Each row was made from one small tree. The marks that hang from a mark follow it in brackets, in the order of their numbers. Every link used is in the known rows. Write each row's tree.
Known rows:
z_96(z_391): -.05	.00	.08	-.01	.06	.06	-.06	.07	.02	-.07	-.01	-.11	.03	.01	-.07	-.17	.05	.09	-.11	-.02	-.04	-.06	.07	.00	.00	.02	.09	.02	-.10	-.02	.06	-.05	-.06	-.03	.00	-.07	-.11	-.06	-.13	.01	-.10	.00	.00	-.06	-.05	-.04	.02	-.07
z_96(z_576(z_529 z_636)): -.03	-.05	.01	-.03	.04	.00	-.09	.01	-.09	-.09	.07	-.01	.00	-.14	-.02	-.06	-.10	.03	.03	-.14	-.02	.02	-.02	.04	.09	.00	.08	-.03	.01	-.03	.08	.05	.01	-.02	-.02	-.13	.07	-.03	-.10	-.04	-.02	.07	-.06	.00	.04	-.08	-.04	-.04
z_815(z_549(z_636(z_576))): -.06	.16	.05	-.09	.11	.03	.01	.13	-.05	-.04	-.04	-.02	.04	.11	.01	.03	-.01	.07	.04	-.08	.00	.00	-.06	-.06	.06	.07	.06	.06	-.13	-.11	.08	.08	-.09	.02	-.01	-.08	.07	.01	.14	-.03	-.12	.02	-.04	.02	-.06	.01	.04	-.06
z_391(z_96): -.04	.18	.14	.02	.09	.00	-.08	.12	.00	-.05	-.09	.04	.02	.05	-.04	-.09	-.09	.08	-.13	-.04	-.06	.00	-.04	-.01	.00	.01	.15	.09	-.06	-.05	.01	.01	-.13	-.02	-.05	-.05	.05	-.02	-.06	-.02	-.07	.01	.00	-.06	-.06	-.02	.02	-.01
z_576(z_96(z_391) z_529 z_636): -.02	-.21	-.10	-.06	.01	-.04	-.03	-.04	-.01	-.04	.01	-.06	.00	-.20	.03	-.04	-.16	-.07	.02	-.03	-.03	-.01	.07	.05	.14	-.03	.11	-.07	.16	-.01	.01	.07	-.02	.01	-.03	.08	-.09	-.06	-.12	-.04	.05	.05	.01	-.05	.11	-.03	-.03	.07
z_549(z_636(z_576(z_96 z_529))): -.07	.02	.02	-.06	.00	.01	-.02	.06	-.04	-.04	-.02	.10	.04	-.06	.05	.00	-.02	-.02	.05	-.05	.02	.03	-.09	.00	.09	-.01	.07	.00	-.06	-.11	.05	.11	.02	.04	-.06	-.06	.10	.00	.10	-.09	-.02	.01	-.02	.04	.01	.00	.00	-.01
z_549(z_96(z_391) z_636): -.12	-.01	-.01	-.05	.11	.08	-.05	.13	-.04	-.07	-.06	.06	.07	.17	-.04	-.20	.16	.03	-.12	.05	-.02	.05	.12	-.04	-.04	.02	.10	-.01	-.35	.00	.01	.01	.08	-.02	.01	-.06	-.05	-.03	.00	-.05	-.18	-.03	.08	.04	.00	-.07	.01	-.02
z_636(z_549(z_96(z_391 z_576))): -.09	-.04	.00	-.03	.09	.02	-.09	.12	.00	-.06	-.03	-.02	.09	.11	-.07	-.13	.09	.14	-.05	.00	-.08	.00	.06	.02	.00	.06	.01	.00	-.29	.03	.00	-.06	.04	-.01	.05	-.10	-.55	-.04	-.08	-.04	-.14	-.02	.09	.06	.02	-.12	.02	-.06
z_549(z_96(z_391 z_576(z_529)) z_636): -.13	-.12	-.05	-.03	.07	.08	-.13	.09	-.10	-.10	-.02	.11	.07	.07	-.06	-.19	.19	.07	-.07	-.01	.01	.06	.12	.00	-.05	.00	.04	-.05	-.29	.04	.04	-.02	.19	-.02	.04	-.16	-.11	-.05	-.06	-.07	-.17	.01	.08	.07	.05	-.13	-.02	-.06
z_391(z_96(z_576)): -.06	.13	.15	.04	.07	.02	-.15	.14	-.02	-.07	-.08	.09	.04	.07	-.07	-.10	-.06	.15	-.11	-.08	-.06	.01	-.04	.02	-.04	.01	.09	.08	-.12	-.01	.03	-.04	-.04	-.02	-.02	-.16	-.01	-.03	-.12	.00	-.10	.02	.01	-.02	-.03	-.08	.00	-.12
z_636(z_576): -.03	.16	.16	-.05	.05	.04	-.01	.09	.01	-.05	.00	-.02	.03	.01	-.02	-.08	-.02	.07	.01	-.09	-.05	-.03	-.10	.00	.06	.06	.06	.05	-.14	-.14	.08	.03	-.07	.01	-.04	-.13	.07	-.02	.05	-.02	-.08	-.01	-.08	.01	-.09	-.01	.03	-.06
z_815(z_576(z_96(z_391) z_529)): -.06	-.06	.00	-.04	.03	-.03	-.06	.00	.00	-.10	-.05	-.10	.01	-.09	-.01	-.01	-.07	.04	.00	-.06	-.01	-.10	.09	.01	.08	.00	.04	.00	.19	-.03	.11	.00	.00	.03	-.04	-.06	.21	-.06	-.08	-.05	.03	.05	-.03	-.02	.08	.02	-.03	-.03
z_576(z_96 z_529 z_636): -.01	-.11	-.07	-.06	.04	-.08	-.02	-.01	-.03	-.04	.02	-.03	.01	-.21	.06	.02	-.23	-.10	.06	-.06	-.03	.02	-.01	.04	.19	-.01	.11	-.05	.21	-.05	.02	.12	-.06	.02	-.05	.07	.15	-.03	-.07	-.07	.10	.06	-.03	-.04	.09	.01	-.05	.12
z_529(z_576(z_96)): -.06	.03	.07	-.01	.04	-.05	-.07	.06	.04	-.05	.00	-.01	.11	-.04	.01	-.07	-.03	.05	-.01	-.07	.01	-.01	-.06	-.01	.13	.00	.10	-.01	.12	-.06	.02	.01	-.04	.02	-.07	-.02	.42	-.04	.00	-.07	.05	.01	-.09	-.03	.00	.04	-.05	.10
z_576(z_96(z_391) z_529 z_636(z_549)): -.02	-.21	-.12	-.07	.01	-.08	.01	-.04	-.01	-.01	.01	-.09	.00	-.21	.05	.03	-.18	-.07	.05	.00	-.06	-.01	.03	.05	.18	-.01	.07	-.04	.16	.01	-.01	.10	-.07	.02	-.05	.10	-.45	-.05	-.10	-.05	.08	.03	.06	-.02	.13	-.05	.00	.08
z_96(z_576): -.06	.07	.13	.01	.08	.07	-.13	.10	-.02	-.09	.01	-.03	.05	.02	-.07	-.13	.05	.14	-.05	-.11	-.05	-.01	-.02	.02	.02	.04	.04	.03	-.13	-.04	.09	-.04	-.01	-.03	.02	-.16	.03	-.04	-.11	-.02	-.09	.02	-.04	.01	-.05	-.05	-.01	-.14
z_529(z_576(z_96(z_391) z_636)): -.05	-.12	-.04	-.05	.01	-.03	-.05	.01	.02	-.04	.02	-.02	.06	-.07	.02	-.04	-.09	.00	-.01	-.04	.00	.00	.00	.00	.13	-.03	.12	-.03	.17	-.01	.01	.01	-.04	.01	-.07	.05	.26	-.05	-.04	.00	.03	.03	-.06	-.03	.06	-.01	-.05	.13

Which tree is each row?
-.04	-.10	.03	-.03	-.02	-.01	-.03	.00	.03	-.05	.00	.00	.03	-.12	.01	-.04	-.06	.03	.01	-.06	-.02	-.06	-.03	.04	.08	.00	.03	.00	.06	-.09	.05	.02	.02	.03	-.02	-.04	-.14	-.05	-.01	-.05	.01	.00	-.01	-.01	.03	-.03	-.01	-.05 : z_636(z_576(z_96(z_391) z_529))
-.02	.05	.05	-.06	.04	-.08	.01	.04	-.05	-.02	.04	-.04	.05	-.08	.02	-.01	-.14	.02	.04	-.07	-.03	.02	-.10	-.02	.20	.02	.13	.01	.07	-.04	.02	.09	-.10	.00	-.11	.00	.03	-.02	.06	-.04	.02	.03	-.09	.01	-.02	-.01	-.01	.19 : z_529(z_576(z_636(z_549)))
-.10	-.03	-.01	-.06	.03	.07	-.02	.07	-.06	-.06	-.03	.12	.05	.08	-.01	-.14	.13	.01	-.02	.00	.03	.05	.05	-.02	-.01	.01	.08	-.03	-.30	-.06	.03	.05	.14	.01	-.01	-.11	-.14	-.03	.09	-.08	-.16	-.02	.04	.08	.01	-.08	.02	-.03 : z_549(z_96(z_391) z_636(z_576(z_529)))
-.07	-.17	-.06	-.05	.07	.02	-.10	.02	-.06	-.09	.03	.03	.03	-.03	-.04	-.15	.01	.04	-.03	-.06	-.04	.03	.13	.04	.01	.00	.04	-.07	-.17	.02	.03	-.01	.13	-.02	.05	-.10	-.17	-.07	-.12	-.05	-.10	.04	.04	.04	.08	-.13	-.03	.02 : z_549(z_96(z_391 z_576(z_529 z_636)))
-.05	-.17	-.05	-.04	.01	.01	-.08	-.02	-.06	-.06	.05	-.07	-.01	-.14	-.04	-.04	-.06	.06	.02	-.06	-.06	-.02	.03	.06	.08	-.01	.05	-.02	-.01	.03	.06	.01	.01	-.02	-.01	-.10	-.53	-.07	-.14	-.01	-.04	.04	.04	.02	.06	-.14	.01	-.06 : z_96(z_391 z_576(z_529 z_636(z_549)))
-.08	-.05	-.01	-.06	-.01	.04	-.02	.04	-.03	-.04	-.02	.07	.03	-.04	.03	-.04	.01	-.02	.01	-.02	.01	.01	-.02	.01	.05	-.02	.07	.01	-.07	-.07	.05	.07	.04	.03	-.04	-.07	-.07	-.02	.05	-.06	-.04	-.01	.02	.03	.03	-.04	.00	-.08 : z_549(z_636(z_576(z_96(z_391) z_529)))
-.08	-.01	-.02	-.03	.17	-.03	-.09	.09	-.06	-.08	.01	-.05	.08	.04	-.04	-.07	.00	.12	.01	-.09	.02	-.02	.07	-.01	.06	.06	.00	-.03	-.06	-.04	.04	.00	.06	.00	.09	-.11	.02	-.04	-.02	-.08	-.09	.06	-.02	.01	.04	-.04	-.01	.01 : z_815(z_549(z_96(z_576(z_529))))
-.03	-.05	-.03	-.04	.04	-.03	-.07	.01	-.09	-.06	.05	-.02	.00	-.15	.00	-.01	-.15	.04	.07	-.10	-.05	.02	-.06	.05	.14	.02	.05	-.02	.01	-.01	.07	.07	-.02	-.01	-.02	-.10	-.30	-.03	-.07	-.06	.00	.06	-.02	.03	.05	-.09	-.01	.01 : z_96(z_576(z_529 z_636(z_549)))
-.03	.01	.04	.01	.03	-.02	-.12	.04	-.08	-.07	-.03	.10	-.01	-.08	-.02	-.04	-.17	.05	-.04	-.12	-.05	.04	-.03	.03	.04	-.02	.12	.03	.01	.00	.02	.05	.00	-.02	-.04	-.12	-.04	-.03	-.11	-.02	-.04	.06	.00	-.03	.03	-.10	-.02	-.02 : z_391(z_96(z_576(z_529 z_636)))
-.04	-.18	-.02	-.03	.00	.06	-.10	-.03	-.06	-.09	.06	-.05	-.01	-.12	-.05	-.11	-.06	.06	-.02	-.11	-.03	-.02	.08	.05	.04	-.02	.07	-.04	.00	.03	.08	-.01	.05	-.03	.00	-.12	-.18	-.07	-.17	.00	-.06	.05	.00	-.01	.06	-.12	-.03	-.06 : z_96(z_391 z_576(z_529 z_636))
-.02	-.02	.00	-.05	.04	-.07	-.04	.03	.01	-.03	.02	.00	.07	-.09	.04	.00	-.15	-.02	.04	-.07	.00	.03	-.06	.00	.17	-.01	.13	-.03	.19	-.07	.01	.07	-.06	.02	-.10	.04	.41	-.03	.00	-.04	.07	.03	-.11	-.02	.04	.03	-.06	.16 : z_529(z_576(z_96 z_636))
-.10	.14	.05	-.07	.10	.06	-.03	.18	-.05	-.05	-.06	.14	.08	.17	.01	-.12	.10	.02	-.01	-.01	-.02	.08	-.05	-.04	.01	.04	.06	.01	-.39	-.10	.03	.07	.07	.02	-.01	-.11	.07	.01	.16	-.08	-.15	-.03	.01	.09	-.05	-.04	.01	.01 : z_549(z_96 z_636(z_576))
-.05	-.06	-.03	-.07	.06	-.05	.01	.05	-.02	-.03	.03	-.01	.07	.00	.01	-.07	-.03	.02	.01	-.01	-.03	.03	.00	-.02	.12	.02	.11	-.02	-.08	-.02	-.02	.04	-.02	.00	-.07	.03	-.13	-.05	.04	-.04	-.05	.01	-.01	.03	.02	-.06	-.01	.20 : z_529(z_576(z_636(z_549(z_96(z_391)))))
-.08	.21	.04	-.08	.18	.00	-.02	.12	-.07	-.08	-.07	-.11	.03	.15	.00	.07	-.02	.10	.03	-.10	.03	-.04	.03	-.09	.05	.06	.06	.06	-.02	-.05	.14	.07	-.07	.02	-.02	-.08	.35	.01	.10	-.03	-.10	.06	-.08	.03	-.03	.05	.03	-.05 : z_815(z_549(z_636) z_576)
-.06	.10	.08	-.06	.02	.04	.00	.06	-.08	-.06	.00	.08	.01	-.05	.02	-.05	.02	-.01	.02	-.07	.01	.04	-.10	-.02	.07	.01	.10	.02	-.16	-.11	.09	.10	.03	.01	-.06	-.15	.07	-.01	.10	-.08	-.07	.01	-.03	.04	-.06	-.03	.02	-.04 : z_549(z_636(z_576(z_529)))
-.06	-.05	-.12	-.12	.16	-.07	-.01	.00	-.08	-.08	-.03	-.14	.00	.00	.00	.07	-.15	.01	.06	-.10	.01	-.06	.17	-.05	.10	.04	.06	-.04	.09	-.02	.08	.06	.01	.02	.01	-.01	.11	-.04	.02	-.03	-.06	.10	-.04	.01	.11	-.01	.00	.11 : z_815(z_549(z_96(z_391)) z_576(z_529 z_636))
-.04	.07	-.07	-.12	.16	-.08	-.02	.06	-.01	-.06	-.06	-.17	.02	.01	.05	.16	-.26	.02	.10	-.13	-.01	-.06	.03	-.04	.15	.06	.04	.02	.24	-.05	.08	.09	-.14	.05	-.03	.07	.35	.00	.03	.00	.04	.08	-.09	.00	.10	.06	-.01	.04 : z_815(z_549 z_576(z_96 z_636))
-.12	.06	.00	-.04	.12	.07	-.12	.19	-.08	-.09	-.04	.12	.09	.19	-.04	-.16	.16	.08	-.06	-.02	-.01	.10	.03	-.02	-.04	.04	.06	-.01	-.37	-.01	.03	.00	.12	-.01	.03	-.17	.10	.01	.00	-.07	-.17	-.01	.03	.08	.00	-.09	-.02	-.05 : z_549(z_96(z_576) z_636)
-.05	-.02	.05	-.06	.01	.04	-.04	.06	.06	-.04	-.04	-.01	.05	.02	-.01	-.06	-.02	.07	-.01	-.03	-.06	-.05	-.02	.04	.05	.02	.03	.03	-.06	-.09	.03	-.01	-.04	.03	-.01	-.04	-.12	-.05	-.01	.01	-.05	-.02	.00	.00	.00	-.03	.00	-.09 : z_636(z_576(z_96(z_391)))
-.04	-.15	-.02	-.01	.00	-.02	-.05	-.01	.03	-.06	.00	-.09	.03	-.16	-.01	-.09	-.05	.02	-.04	-.02	-.02	-.05	.08	.05	.08	-.02	.09	-.03	.15	-.02	.03	.00	.00	.00	-.01	.02	-.04	-.07	-.15	-.06	.03	.03	.02	-.06	.07	-.01	-.03	-.02 : z_576(z_96(z_391) z_529)
-.08	.03	.04	-.07	.06	.01	.01	.12	.02	-.02	-.03	-.03	.06	.09	-.02	-.07	.04	.09	.00	.01	-.08	-.02	-.02	.00	.05	.06	.02	.03	-.31	-.09	.00	.01	-.01	.01	.00	-.05	-.57	-.03	.08	-.03	-.14	-.05	.06	.08	-.02	-.08	.06	.00 : z_636(z_549(z_96(z_391)) z_576)
